What can hang from each mark
k_583: k_233 k_256 k_468 k_983
k_787: k_256
k_233: k_256 k_583 k_787 k_983
k_983: k_256 k_787
k_468: k_233 k_256 k_583 k_787 k_983

Every row comes from one small tree of marks. Brackets hold a mark, then the marks that hang from it, in the order of their numbers. Every link used is in the known rows. Which tree was each row made from?
Known rows
{k_983 k_787}: [-4.03 -2.59  2.04  2.11  2.35  2.58 -0.10 -6.08 -0.70 -2.25 -1.76  0.10
  2.90 -0.25 -1.33  0.10 -2.36  1.16  2.12 -3.16  0.48 -1.65 -2.43  0.96
 -1.10]
{k_233 {k_583 k_468} {k_983 k_256 k_787}}: [-1.88 -2.83  1.34  2.22  4.77  3.07 -2.27 -5.26  0.10 -2.23 -3.10 -1.39
  2.64 -3.75  3.24 -0.33 -1.53 -0.60  1.72 -1.60 -0.63 -4.61 -3.84  2.68
 -0.72]
{k_468 {k_233 k_583} k_256 k_787 k_983}: [-2.08 -4.59  4.05  1.48  0.72 -1.56  0.39 -4.05  1.11  0.44 -6.11 -2.16
  1.85  0.51 -5.06 -0.40 -1.46 -4.42  1.40 -3.62 -3.30 -4.51 -5.09  6.84
 -0.83]
{k_983 k_256}: [-3.14 -3.26  1.82  0.93  2.64  2.82 -1.23 -5.44  0.00 -0.84 -1.99 -0.88
  2.98 -1.38 -1.91 -0.57 -0.83 -0.13  1.76 -2.24  0.15 -2.92 -2.48  2.41
  0.05]
{k_233 k_583}: [-2.19 -3.23  2.75  0.98  0.83  1.55 -0.24 -4.98  1.67 -1.78 -3.87 -0.68
  0.34 -0.04 -0.29 -0.67 -2.40 -0.51  2.17 -1.40  0.34 -2.92 -1.83  2.56
 -0.72]
{k_983 k_256 k_787}: [-4.54 -3.11  0.97  1.65  4.09  3.41 -1.09 -5.50 -1.72 -1.87 -1.13  0.02
  4.43 -1.54 -1.39  0.38 -0.54  0.87  2.09 -3.18 -0.58 -2.33 -2.98  1.15
 -0.53]
{k_583 k_233 k_468}: [-0.21 -0.65  3.58  4.27  0.31  3.41 -2.51 -8.21 -1.29  0.29 -3.23 -1.98
  1.11 -2.30  0.73 -1.44 -3.42 -2.18  1.66 -3.07  1.51 -3.13 -0.69  4.69
 -1.85]
{k_233 k_256 {k_583 k_468} k_787 k_983}: [ 2.06 -3.13  2.62 -0.95  4.44  1.24 -3.68 -3.22  3.38 -1.90 -5.40 -3.40
 -2.38 -0.59  2.49 -0.78 -3.70 -1.40  2.50 -0.10  0.95 -5.09 -3.99  4.83
 -0.49]
{k_583 {k_233 {k_983 k_787}}}: [-2.22 -2.31  2.18  2.77  2.73  2.74 -1.82 -6.83 -0.42 -2.05 -2.81 -1.20
  2.47 -0.89  2.24 -0.08 -3.54  0.24  1.07 -3.75  1.08 -1.81 -4.43  2.00
 -1.49]
{k_468 {k_233 {k_583 k_983}}}: [-1.86 -2.31  3.29  1.85 -0.33  2.15 -2.34 -6.06  0.99  0.25 -3.32 -1.51
  1.59 -0.11 -0.69 -1.03 -1.43 -1.35  1.64 -1.27 -0.27 -3.53 -2.52  1.22
 -1.72]
{k_233 k_256 {k_583 k_983} k_787}: [ 0.61 -2.59  2.25 -1.76  3.21  3.01 -4.11 -2.49  1.94 -0.35 -3.43 -3.00
 -1.14  1.48  0.04 -0.83 -2.42 -0.87  2.91 -1.19 -0.81 -2.52 -2.54  2.32
 -0.15]
{k_233 {k_583 k_468}}: [-0.90 -2.08  3.25  2.65  0.72  2.21 -1.15 -6.31  0.93 -1.25 -4.03 -1.43
 -0.07 -1.83  0.83 -1.31 -2.72 -1.73  2.18 -1.16  0.72 -4.14 -0.79  3.81
 -1.37]
{k_233 {k_583 {k_468 k_256}} k_787 k_983}: [ 1.92 -2.68  3.60  0.40  2.70  0.94 -2.47 -3.92  2.60 -0.79 -5.38 -3.27
 -2.12 -2.53  1.36 -1.92 -3.45 -2.27  2.06 -1.48 -0.46 -5.51 -4.56  5.53
 -0.77]
{k_233 k_787}: [-1.14 -3.14  3.38 -0.18  1.76  1.87 -1.66 -4.93  1.06 -1.10 -2.50 -1.81
  0.30  0.49 -2.27 -0.15 -3.96 -0.20  3.30 -2.24  1.13 -3.04 -2.88  3.01
 -1.01]
{k_583 {k_233 k_787} k_256 k_468 k_983}: [ 2.03  1.02  3.81  2.96  1.52  5.89 -6.33 -8.81 -2.90  4.15 -1.71 -4.57
  1.07 -2.09  2.63 -1.22 -4.64 -2.08  2.55 -2.99 -1.55 -2.21 -0.11  3.56
 -2.13]
{k_468 k_233}: [-3.01 -2.88  3.33  2.11  0.24  0.68 -0.61 -6.70  0.41 -1.04 -3.17 -0.58
  1.86  0.10 -3.13 -0.39 -1.86 -0.57  1.61 -1.92  1.66 -3.75 -2.98  2.44
 -1.95]
{k_233 k_583 k_787}: [-0.89 -3.77  3.41 -0.66  1.61  1.41 -1.86 -3.79  1.55 -1.34 -3.81 -1.68
 -0.39  0.61 -0.78  0.14 -3.76 -0.90  3.34 -1.56  0.29 -3.34 -2.73  3.53
 -1.33]
{k_468 k_256 {k_983 k_787}}: [-2.55 -2.09  2.61  1.80  3.19  0.47  0.60 -4.86 -0.56 -0.69 -3.41 -1.10
  2.52 -1.26 -3.52 -0.35 -1.16 -0.62  1.86 -4.53 -2.73 -2.00 -5.10  3.97
  0.25]
{k_468 k_256}: [-2.33 -2.59  2.58  1.54  1.25  1.35  0.39 -5.50  0.90 -0.63 -3.15 -0.51
  0.58 -0.71 -2.89 -1.91 -1.17 -0.77  1.26 -3.06 -0.28 -2.80 -2.84  3.34
 -0.21]
{k_233 {k_583 {k_468 k_983}} {k_787 k_256}}: [ 3.48 -2.68  3.88  0.40  2.13  1.69 -1.05 -3.66  1.23 -0.05 -5.04 -3.97
 -0.25 -0.37 -1.41 -1.15 -3.87 -2.73  5.06 -0.70  0.07 -5.03 -2.65  5.57
 -0.69]
{k_468 k_233 k_256 k_583}: [-3.04 -2.09  2.98  2.14  1.12 -2.01  0.13 -5.05 -0.19  0.38 -3.81 -0.88
  2.36  0.34 -5.62 -1.80  0.66 -3.37  0.85 -3.61 -0.82 -4.06 -4.36  5.03
 -1.83]
{k_233 k_583 {k_983 k_256 k_787}}: [-3.51 -4.10  0.86  0.78  4.81  2.42 -1.60 -4.05  0.78 -2.94 -2.95 -0.77
  2.92 -1.86  2.13  0.35 -1.17  0.44  1.51 -1.82 -0.91 -3.39 -5.03  1.24
 -0.28]
{k_233 k_256}: [-2.02 -3.01  1.62  0.27  2.79  1.59 -0.96 -4.61  1.74 -1.91 -3.49 -0.97
  0.19  1.13 -2.08 -0.80 -1.41  0.46  1.43 -1.77  1.20 -2.20 -2.54  2.65
  0.10]
{k_468 {k_233 {k_983 k_787}} k_256 k_583}: [-3.48 -2.45  2.12  2.13  3.39 -2.06  0.04 -4.88 -0.11 -1.42 -3.63 -0.76
  3.40 -0.17 -3.05 -1.08 -0.03 -2.01  0.41 -3.91 -1.01 -4.00 -6.96  3.35
 -1.78]
{k_233 {k_583 {k_468 k_256}}}: [-0.48 -1.97  3.19  2.57  0.97  1.60 -0.83 -5.51  0.78 -0.30 -4.54 -1.30
 -0.73 -2.57 -0.19 -2.60 -1.27 -2.53  1.57 -2.05 -0.92 -4.43 -1.63  4.95
 -0.86]

Which tree is each row?
[-1.48 -3.00  2.75 -0.96  3.31 -1.77 -2.46 -3.25  0.37 -0.45 -4.02 -2.18
  1.14  2.96 -4.96 -0.15 -1.07 -2.49  2.35 -2.39  0.57 -4.16 -4.72  5.10
 -1.90]	{k_468 {k_233 k_256 k_787} k_583}
[ 0.50 -0.34  3.45  1.34  1.48  5.32 -5.35 -7.68 -2.06  3.52 -1.77 -3.65
  1.41 -0.22  1.41 -0.51 -4.36 -1.06  2.73 -3.35 -1.86 -0.86 -1.38  2.44
 -1.76]	{k_583 {k_233 k_787} k_256 k_983}
[ 1.22 -4.73  2.61  2.36  1.41  2.43  0.58 -4.22  2.57 -1.91 -4.36 -2.89
  0.35 -0.43  0.45 -2.67 -4.02 -2.58  2.61 -0.36  1.77 -5.07 -2.01  3.76
 -0.92]	{k_233 {k_583 {k_468 {k_787 k_256}}} k_983}
[-2.30 -0.65  1.67  3.41  3.68  5.92 -3.62 -6.89 -2.81  0.46 -0.05 -1.70
  4.52 -3.90  0.71 -1.19 -0.79 -0.40  1.90 -3.22 -1.13 -3.00 -1.18  0.94
 -0.51]	{k_583 k_468 {k_983 k_256 k_787}}
[-0.18 -1.96  3.30  4.09  1.84  3.61 -2.86 -8.80 -1.04  1.61 -3.38 -3.50
  1.75 -1.76  2.70 -0.99 -5.11 -2.64  0.69 -2.97 -0.72 -2.91 -1.86  5.09
 -1.75]	{k_583 {k_233 k_983} k_256 {k_468 k_787}}
[-2.43 -2.86  3.22  2.03  3.12  0.04 -1.34 -4.19 -2.23  1.97 -3.94 -3.30
  5.60  0.45 -4.19  0.14 -1.46 -5.33  1.30 -5.42 -3.19 -2.29 -4.32  7.73
  0.08]	{k_468 {k_583 k_233} k_787 {k_983 k_256}}
[-4.07 -0.27  1.83  2.96  2.52  1.82 -2.60 -7.57 -3.39  2.11 -0.86 -1.59
  5.46  0.34 -1.98 -0.11 -0.42 -1.05  1.28 -3.38 -2.78 -1.64 -2.68  0.76
 -2.59]	{k_468 k_233 {k_583 k_256 {k_983 k_787}}}
[-3.79 -4.00  3.29  1.26  2.82 -1.81 -0.33 -3.81 -1.31  1.16 -3.88 -2.67
  6.22  0.77 -7.00  0.64 -0.17 -4.99  1.40 -3.87 -2.63 -4.00 -5.48  6.77
 -0.60]	{k_468 k_233 k_583 k_787 {k_983 k_256}}
[-3.48 -2.40  3.19  2.16  2.10 -0.21 -0.36 -6.28 -0.94 -1.01 -3.49 -0.99
  4.06 -0.09 -3.78  1.19 -1.70 -0.56  2.08 -3.50 -0.76 -3.07 -5.24  2.98
 -1.65]	{k_468 k_233 {k_983 k_787}}
[-0.85 -4.34  0.98  1.33  3.12  2.35  0.75 -3.92  1.82 -3.60 -3.45 -0.83
  1.58  0.25  1.20 -1.19 -2.44  0.89  3.07 -0.97  1.44 -3.22 -3.94  0.25
 -0.96]	{k_233 k_583 {k_983 {k_787 k_256}}}
[-3.51 -3.20  2.26  1.48  2.61  2.64 -1.92 -3.96 -0.99  1.26 -0.75 -2.63
  5.23  0.12 -3.95 -1.52 -0.61 -3.64  1.22 -3.75 -2.17 -2.42 -2.31  3.23
  0.16]	{k_468 {k_583 {k_983 k_256}} k_787}
[-1.30  0.68  2.53  2.98  1.28  3.33 -3.52 -7.71 -2.62  3.62 -1.74 -3.06
  3.30  0.09  0.29 -1.39 -1.93 -2.47  1.04 -3.81 -2.50 -0.49 -1.14  2.97
 -1.38]	{k_468 {k_583 k_233 k_256 k_983}}
[-1.90 -1.25  1.66  3.08  3.47  5.59 -3.70 -5.79 -2.21  0.05 -1.35 -1.68
  3.69 -3.64  2.06 -1.07 -0.51 -1.11  2.08 -2.45 -1.87 -3.39 -1.18  1.23
 -0.58]	{k_233 {k_583 k_468 {k_983 k_256 k_787}}}
[ 0.05 -0.80  2.79  2.52  1.61  2.90 -3.95 -6.79  0.20  0.73 -2.69 -2.53
  0.87 -0.86 -1.25 -2.18 -0.80 -1.51  1.10 -1.29  0.87 -4.34 -1.74  2.60
 -1.11]	{k_583 {k_468 {k_233 k_256}} k_983}
[ 1.53 -4.42  2.59 -0.80  2.77  2.10 -0.60 -3.69  2.92 -2.17 -3.14 -2.69
 -0.18  0.92 -0.89 -1.52 -4.31  0.26  3.75 -0.66  2.86 -3.97 -4.28  1.72
 -0.42]	{k_233 {k_787 k_256} k_983}
[-1.12 -3.14  3.76  0.40  1.32  0.04 -1.65 -5.07  0.31  0.17 -3.69 -1.84
  0.45  0.20 -4.57 -0.94 -2.01 -1.77  2.42 -3.03 -0.12 -4.63 -4.79  4.54
 -2.05]	{k_468 {k_233 k_787} k_256}
[-0.99 -0.64  2.41  3.56  2.07  4.06 -2.32 -5.69 -1.34  0.27 -2.54 -1.62
  1.47 -3.07  1.28 -2.41 -0.96 -1.74  1.79 -3.45 -2.43 -3.26 -1.49  2.26
 -0.93]	{k_233 {k_583 {k_468 k_256} {k_983 k_787}}}
[ 2.60 -1.86  3.12  1.32  0.68  5.24 -3.55 -5.29 -0.76  1.32 -2.11 -3.57
  1.11  0.91 -0.86 -2.32 -3.90 -1.37  4.00 -2.79  1.51 -2.29 -1.57  1.99
 -1.48]	{k_583 {k_233 {k_787 k_256}} k_983}
[-1.76 -3.09  4.01  4.09  0.09  0.83 -0.53 -6.59 -0.75  0.40 -3.67 -1.82
  1.62 -1.41 -4.36 -2.18 -1.74 -4.04  0.99 -3.44 -0.24 -5.37 -2.45  5.84
 -2.34]	{k_583 {k_468 k_233 k_256 k_787}}
[ 1.03 -2.87  2.53 -0.92  4.08  1.66 -4.15 -4.26  2.03 -1.18 -4.48 -3.26
 -1.05  1.28  1.07 -0.22 -4.19 -0.65  1.77 -2.37  1.33 -2.84 -5.08  4.54
 -0.57]	{k_583 {k_233 k_256 k_787 k_983}}
[ 0.15 -1.60  3.01  0.72  2.52  5.39 -5.73 -5.54 -1.89  2.04 -1.40 -3.44
  2.69 -1.22 -0.02 -0.71 -2.54 -1.76  2.65 -3.66 -1.03 -2.36 -2.72  3.03
 -0.81]	{k_583 {k_233 k_787} {k_983 k_256}}
[-0.24 -2.22  3.57  3.08  1.42  0.29 -1.33 -6.92  1.59 -0.30 -4.45 -2.03
  0.27 -2.93 -0.89 -2.64 -1.51 -2.10  0.48 -1.98  0.82 -5.89 -4.88  4.68
 -1.31]	{k_583 {k_468 {k_233 k_983} k_256}}
[-4.09 -2.70  2.24  2.16  3.02 -1.39 -0.59 -5.39  0.06 -2.09 -3.07 -0.84
  4.12  0.43 -2.01 -0.07 -1.22 -1.18  0.97 -2.94  0.58 -3.73 -6.20  2.34
 -1.99]	{k_468 {k_233 {k_983 k_787}} k_583}
[-2.75 -3.43  0.57  0.41  5.14  1.49 -1.18 -4.33  1.73 -3.40 -3.02 -0.86
  1.16  0.62  0.58 -0.28 -1.85  1.91  0.99 -2.10  0.95 -2.12 -5.04  0.97
  0.19]	{k_233 k_256 {k_983 k_787}}
[-4.44 -2.19  2.06  1.63  4.37 -1.37 -0.74 -4.63 -2.77  0.16 -2.98 -1.35
  6.90 -0.42 -5.06  1.32  1.00 -2.49  1.72 -4.07 -2.76 -3.45 -6.24  4.54
 -1.00]	{k_468 k_233 k_583 {k_983 k_256 k_787}}
[-2.28 -4.02  4.10  1.83  0.88 -1.11  0.68 -4.93  0.36  0.66 -4.72 -2.30
  2.63  0.33 -6.69 -0.61 -1.67 -3.75  1.20 -4.27 -2.23 -4.02 -5.29  6.42
 -0.70]	{k_468 k_233 k_256 k_787 k_983}
[-1.91 -2.62  1.83  0.85  2.27  4.44 -2.96 -4.62  0.29  0.45 -2.13 -1.75
  2.54 -1.49  0.57 -1.31 -0.42 -0.80  1.99 -1.73 -1.49 -2.88 -1.80  1.25
  0.46]	{k_233 {k_583 {k_983 k_256}}}
[-2.38 -2.82  2.40  1.25  1.28  3.14 -3.32 -5.50 -0.22  0.89 -2.59 -1.71
  3.12 -1.25 -0.70 -0.94  0.14 -1.74  1.73 -1.58 -1.12 -4.06 -3.00  1.30
 -1.11]	{k_468 {k_233 {k_583 {k_983 k_256}}}}
[-2.91 -1.27  1.42  2.12  2.41  4.85 -2.61 -6.78 -1.53  0.81 -1.38 -1.47
  2.85 -0.83  2.16 -0.24 -1.89  0.95  2.08 -2.28 -3.19 -0.86 -0.96 -0.60
 -1.09]	{k_233 {k_583 k_256 {k_983 k_787}}}
[-0.72 -2.32  1.66 -0.07  2.37  3.19 -2.69 -3.83  2.06 -0.72 -3.36 -2.11
 -0.20  1.08  0.35 -1.66 -0.89 -0.38  1.62 -1.11 -0.72 -2.23 -1.74  1.44
  0.53]	{k_233 k_256 {k_583 k_983}}
[-3.31 -2.87  3.20  1.65  1.83 -0.54 -0.32 -5.37 -0.22 -1.27 -4.73 -0.98
  3.29  0.01 -2.08  1.35 -1.71 -1.18  2.30 -2.74 -1.66 -3.46 -5.05  3.37
 -1.67]	{k_468 {k_233 k_583} {k_983 k_787}}
